In the rows, zero is written as 128.
Known rows, with every way that one mark hangs from another
{Z D Q}: [160 143 132 128 137 102  84 129 118 112 125 140 132 194 124 125 125 125
 127 130 116 128 116 132 132 137  59 127 124 112 107 127 104 130]
{C {T M Q}}: [142 126 158 132 119 150 140 139 135 109 127 125  96  64  91 101 124 123
 122 109 132 113 124 138 124 102 126 122 129 108 105 137  89 138]
{Q {X {D T}}}: [140 142 132 120 141 154 139 129 113 119 131 193 131 142 131 150  88 147
 116 140 112 130 125 137 113  71  57 131 124 121 123 132 133 132]
{C T}: [152 125 126 127 135 145 143 133 136 130 129 125 124 117  97 110 133 124
 128 123 124 126 127 130 117 111 135 126 126 128 122 128 109 127]
{B {C {T M} {Z D}}}: [130 121 173 134 148 169 129 141 149  98  79 134 107 134 113 160 129 129
 137 112 132 122 110 114 121 101  72 120 124 120 109 145  65 148]
{T C Q}: [123 132 112 134 101 140 129 125 178 126 130 125 128  72 123 129 118 130
 126 129 151 142 128 123 130 116 117 122 115 118 112 133 129 143]
{B {C {T {M S}}}}: [105 114 156 131 147 139 148 143 130 108  97 135 105 109  92 115 130 130
 122 113 142 109 120 163 106  95 122 121 125 113 120 139  82 147]
{B {C {Z D {Q X}}}}: [131 140 138 127 137 139 108 132 131  90  80 138 129 208 147 199  83 133
 131 138 130 124 106 116 124  80  68 133 126 103 100 120 103 138]
{M T Z}: [132 127 114 131 143 156 130 134 112 134 117  79 121 142 131 158 135 123
 123 132 125 126  92 139 127 126 149 130 125 128 130 129 145 136]
{X {C Z}}: [108 132 133 134 131 144 155 136 126 125 104 123 136 143 146 192 118 109
 132 123 133 147 129 106 126 157 122 126 133 125 123 106 132 124]
{Q {X C {D {T M}}}}: [106 147 171 125 162 145 154 139 109 105 112 185 121 137 126 145  69 132
 113 123 123 137 123 119 110  98  30 132 140 116 122 119 111 138]
{Q {X C D}}: [103 140 126 126 136 130 154 130 116 109 106 137 143 132 129 155  77 122
 125 129 125 149 124 110 113 132  32 142 134 117 127 113 125 126]
{M S T Z}: [134 125 103 131 141 153 123 140  89 135 129  93 121 143 131 173 138 125
 116 136 122 119  96 188 112 132 153 125 120 115 130 131 146 145]
{B {C Z}}: [ 95 119 131 135 124 150 147 130 148 117  81 125 124 140 147 185 128 129
 134 128 138 130 119 108 133 109 136 126 125 126 124 127 127 131]
{C Z}: [138 127 136 132 124 156 141 134 128 127 124 128 127 143 150 187 130 129
 132 130 125 130 129 127 128 126 144 125 126 126 121 122 129 132]
{B {C T}}: [111 117 122 131 135 136 157 128 158 119  86 122 121 115  93 111 136 125
 130 120 139 124 118 111 123  94 126 125 123 130 123 131 108 126]
{D T}: [137 133 131 126 141 139 132 128 125 137 134 178 125 138 126 128 128 137
 120 131 123 126 129 136 126  99 129 121 128 130 126 128 139 126]
{T M}: [122 128 171 129 140 133 127 137 127 116 127 126 109 122 126 118 120 131
 127 119 131 119 126 129 128 125 121 128 135 125 125 132 102 140]
{T {C Z} {M S}}: [132 129 164 136 140 169 136 148 149 123 134 138 118 131 150 193 117 140
 126 127 147 132 135 167 108 123 136 118 120 120 119 131 103 167]
{T C M Q}: [116 133 155 136 115 146 126 134 176 114 128 124 109  67 121 121 110 133
 124 120 153 132 127 126 130 113 110 121 122 116 109 138 104 155]
{T {M S} {Q {X D}}}: [123 138 152 128 110 145 128 141  95  91 137 157 107  81 125 156  80 138
 110 126 125 113 125 190 106  97  48 132 125  85 108 141 104 154]
{T {M S} Q}: [118 129 150 131 109 130 121 141 103 107 138 141 101  77 121 134 120 127
 115 120 135 109 127 189 118 124 117 122 124  95 111 138 108 147]
{S M}: [121 128 130 127 125 127 116 101 127 132 142 127  77 130 129 153 132 129
 136 133 126 123 122 132 127 126 124 134 130 127 134 127 128 135]
{B {C T Z}}: [122 118 129 134 131 168 164 134 157 119  81 122 120 129 116 170 136 126
 134 121 136 126 119 109 123  94 142 122 122 127 118 125 107 129]
{D {T M}}: [129 133 173 126 153 144 128 139 120 124 133 176 105 132 126 119 119 140
 119 122 126 116 128 136 126  95 122 118 135 128 121 134 115 138]
{C T Z}: [164 126 135 131 131 173 154 139 135 129 122 126 123 133 118 167 135 125
 133 124 123 127 129 129 117 111 153 123 123 128 116 122 110 128]
{J {X D Q}}: [104 141 114 133 102  94 139 126 131 107 117 135  70  80 128 126 105 145
 121 127 107 137 123 126 140 144  51 136 138 135 128 130 122 116]
{M S {Z {Q X}}}: [149 139 118 122 138 132 120 140  77 112 132 146 127 197 140 189  90 130
 111 144 123 112  86 181 102  93 142 130 127  96 113 108 124 141]
{C T {Z D J Q}}: [173 143 144 131 144 147  67 156 123 116 120 142 128 194 104 151 125 124
 137 117 101 129 116 135 120 118  43 122 120 105  93 148  82 126]
{T C M}: [123 132 165 132 145 145 129 137 173 123 128 122 117 115 128 118 114 138
 128 123 149 137 129 119 123 117 115 123 126 133 125 135 100 155]
{B {C {Z {J X}}}}: [ 46 121 132 133 129 153 117 145 151 109  74 132  73 130 142 171  93 134
 138 118 129 129 119 108 135 113  97 130 133 143 118 158 118 117]
{Z D {J {X C}}}: [ 66 139 127 130 142 114  79 141 122 108  98 143  91 126 120 122  80 113
 136 107 116 149 121 111 127 174   4 134 141 139 119 156 102 114]
{B {C {T Q} Z}}: [116 120 120 138 100 170 162 133 160 110  82 122 112  82 110 167 133 122
 130 119 140 123 116 116 129  87 138 120 118 110 102 130 113 129]
{S {M T}}: [124 125 121 129 141 137 118 104 125 138 140  74  76 132 123 150 133 128
 134 137 120 123 126 143 129 127 132 138 130 127 135 129 143 136]

Rows
[139 145 120 134 116 105 131 130 125 125 131 186 122  94 119 123 132 152
 115 133 100 137 123 136 135 109  50 122 128 116 130 127 140 122]
{X {D T} Q}
[103 123 157 127 124 158 158 135 150  87  87 123  96  63  92 113  82 130
 121 115 147 108 113 125 116  49 117 130 133 101 104 136  84 143]
{B {C {T M {Q X}}}}
[127 130 114 139 110 177 126 107 176 136 134  72  75  91 140 208 125 131
 137 140 139 138 126 137 131 113 136 130 116 116 112 129 145 154]
{S {M {T {C Z} Q}}}
[ 95 134 109 133 119  94 173 133 140 113 101 114  72  65  95 106  96 118
 123 113 124 142 125 109 128 148 112 133 152 138 125 105 108 107]
{J {X {C T} Q}}
[126 133 164 140 110 174 137 142 176 112 123 123 108  83 145 176 113 133
 127 121 151 133 127 123 131 111 126 119 120 114 103 132 106 157]
{T {C Z} M Q}
[ 93 137 131 128 139 105  86 146 124 112 121 131  78 174 122 110  88 129
 128 119 114 124 123 128 135 129  85 132 137 131 108 144 112 109]
{Z {J X} Q}
[156 140 141 125 137 147 136 139 116 112 124 128 127 200 152 196  82 132
 127 139 122 121 122 132 119  86 142 134 134 108 105 103 122 129]
{C {Z {Q X}}}
[167 140 107 131 150 127  80 140  78 119 125 104 127 209 129 172 135 123
 116 139 110 121  82 192 116 140  81 126 117 101 111 130 122 146]
{M S T {Z D Q}}
[128 134 135 135 133 126 103 131 138 101  80 136 129 207 143 185 127 127
 134 129 128 130 108 113 137 116  65 124 120 110 103 123 104 135]
{B {C {Z D Q}}}
[119 127 111 133 111 137 117 101 128 128 139  76  64  85 116 149 129 123
 130 134 124 118 123 150 135 120 127 137 126 110 118 132 148 137]
{S {M {T Q}}}
[124 132 103 135 116 149 129 127 176 132 124  72 123  75 114 124 120 129
 126 130 145 140 129 134 134 115 124 127 115 119 113 136 144 144]
{M {T C Q}}
[132 127  93 134 110 155 123 136  91 126 128  94 114  97 126 173 134 120
 111 133 126 116  93 195 119 127 146 125 116  99 116 135 151 143]
{M S {T Q} Z}
[109 148 116 138 121  91 148 133 122 121 111 180 131  95 116 130 121 132
 115 126 108 152 123 114 134 138  29 123 138 116 130 110 141 115]
{X C {D T} Q}
[ 73 137 119 133 129 121 156 126 128 109  99 135  87 125 130 141  94 116
 125 117 123 150 124 104 128 173  36 137 137 145 125 121 120 114]
{J {X C D}}
[114 126 139 135 145 144 110 157 152 113  81 127 124 179 102 149 125 124
 135 114 121 124 111 112 126  88  97 120 123 109 100 139  97 118]
{B {C T {Z J Q}}}
[143 135 171 131 161 144  88 167 115 112 118 131 105 175  95 113 122 123
 122 109 113 112  79 133 118 104  97 119 132 108 105 143  77 132]
{C {T {M {Z J Q}}}}
[101 143 115 139 110  81 145 131 127 114 104 130 133  85 117 130 122 124
 122 120 113 155 121 109 136 168  27 133 138 114 136 110 130 119]
{X C D Q}
[108 143 127 133 140 129 147 131 119 128 111 184 138 141 122 139 118 121
 117 124 117 151 126 112 124 138  33 124 126 127 125 119 138 119]
{X C {D T}}
[129 128 102 135 112 158 126 132 115 125 117  80 112  97 126 157 131 119
 120 131 126 121  89 145 135 120 146 125 120 112 117 132 149 135]
{M {T Q} Z}
[120 129 145 134 108 151 123 144  90 107 131 146 100  91 132 167 124 123
 109 123 134 107  89 187 115 123 135 118 123  96 113 136 111 154]
{T {M S Z} Q}
[113 137 154 139 121 142 157 142 132 101 106 130 109  68  85 113 115 109
 118 100 127 137 120 116 122 144  28 125 129 105 105 125  87 131]
{X {C {T M Q}} D}
[151 123 154 130 146 163 139 149  95 119 130 142 103 124 107 149 134 126
 115 118 128 108  91 181  98 114 147 118 125 114 122 132  86 152]
{C {T {M S Z}}}
[156 137 117 127 138 153  93 133  80 128 135 209 128 161 137 180 136 135
 113 139 112 123  87 186 107 116  83 114 115 114 121 142 125 148]
{M S {Z {D T}}}
[122 144 157 130 115 161 135 134 167  96 127 138 114  71 126 139  72 144
 120 129 142 136 122 128 118  86  38 133 121 103 108 144 100 160]
{T C M {Q {X D}}}
[126 143 127 129 117 136  50 140 119 120 131 196 125  96 110 116 117 133
 123 121 107 127 119 148 131 105  19 117 117 103 102 174 122 125]
{Z {D {T Q}} J}
[137 143 137 128 142 101  41 147 117 113 125 145 135 187 115 111 117 127
 131 122 104 130 115 135 133 135  17 128 124 106 106 155 100 125]
{Z D J Q}
[152 130 118 122 109 157 150 130 131 112 129 129 116  71  96 123  90 125
 120 127 131 117 123 141 110  70 134 132 129 103 105 127 112 130]
{C {T {Q X}}}
[125 126  98 133 111 134 122 135 103 126 135  89 117  85 114 138 128 123
 115 131 126 117 132 197 122 127 133 128 117  99 111 135 148 138]
{M S {T Q}}
[135 147 139 125 150 164 131 134 109 114 107 187 138 164 150 208  76 125
 126 135 121 144 121 121 110 103  63 127 135 117 111 116 123 133]
{Q {X {C {Z {D T}}}}}
[ 96 134 115 129 137 122  82 157  86 113 124 150  74 186 133 160  97 128
 117 125 113 116  87 176 116 134 100 126 131 119 111 143 115 122]
{M S {Z {J X} Q}}
[112 139 125 127 136 145 143 122 123 120 125 190  75 136 133 136 103 144
 118 129 111 132 127 130 129 114  59 128 127 150 120 139 130 119]
{J {X {D T}}}
[153 143 124 129 104 178 113 128 166 107 122 140 132  99 150 203  78 137
 131 139 140 144 121 130 117  91  71 129 116 106  98 138 112 158]
{T {C {Z D}} {Q X}}
[116 131 149 137 124 157 157 145 119 106 100 122 103  79  98 138 117 100
 117 105 139 127  84 117 118 133 115 120 135 108 109 116  93 136]
{X {C {T {M Z} Q}}}
[112 139 133 137 127 147 156 138 124 119 101 135 140 147 146 198 121 115
 131 121 121 155 125 105 126 165  49 129 127 124 124 113 127 125]
{X {C Z} D}
[132 132 158 129 149 160 126 146  81 126 137 194 105 146 139 168 129 137
 107 129 124 109  92 184 106 100 139 112 126 115 125 134 118 153]
{D {T {M S Z}}}
[115 116 164 135 143 169 160 150 131 107  91 135 103 125 114 174 131 130
 127 116 141 111 121 162 106  94 139 118 124 113 115 133  83 149]
{B {C {T {M S}} Z}}
[ 93 141 130 136 139 125 157 139 123 109  96 121  81 194 152 188  86 108
 126 123 129 139 124 102 132 158 121 132 144 135 106  93 120 111]
{J {X {C {Z Q}}}}
[144 134 113 133 145 162  83 101 155 134 131  88  85 146 133 186 134 133
 136 144 129 142  81 133 122 132  76 131 114 131 131 144 126 164]
{S {M {T C} {Z D}}}
[130 139 138 126 147 135  52 142 118 130 132 196 132 142 116 115 120 139
 128 123 103 132 121 140 126 109  26 119 122 120 116 172 117 125]
{Z {D T} J}
[151 131 115 130 144 154  91 129 108 124 114  92 124 152 132 160 135 125
 127 132 114 130  84 141 127 137  84 129 120 125 126 143 128 143]
{M T {Z D}}
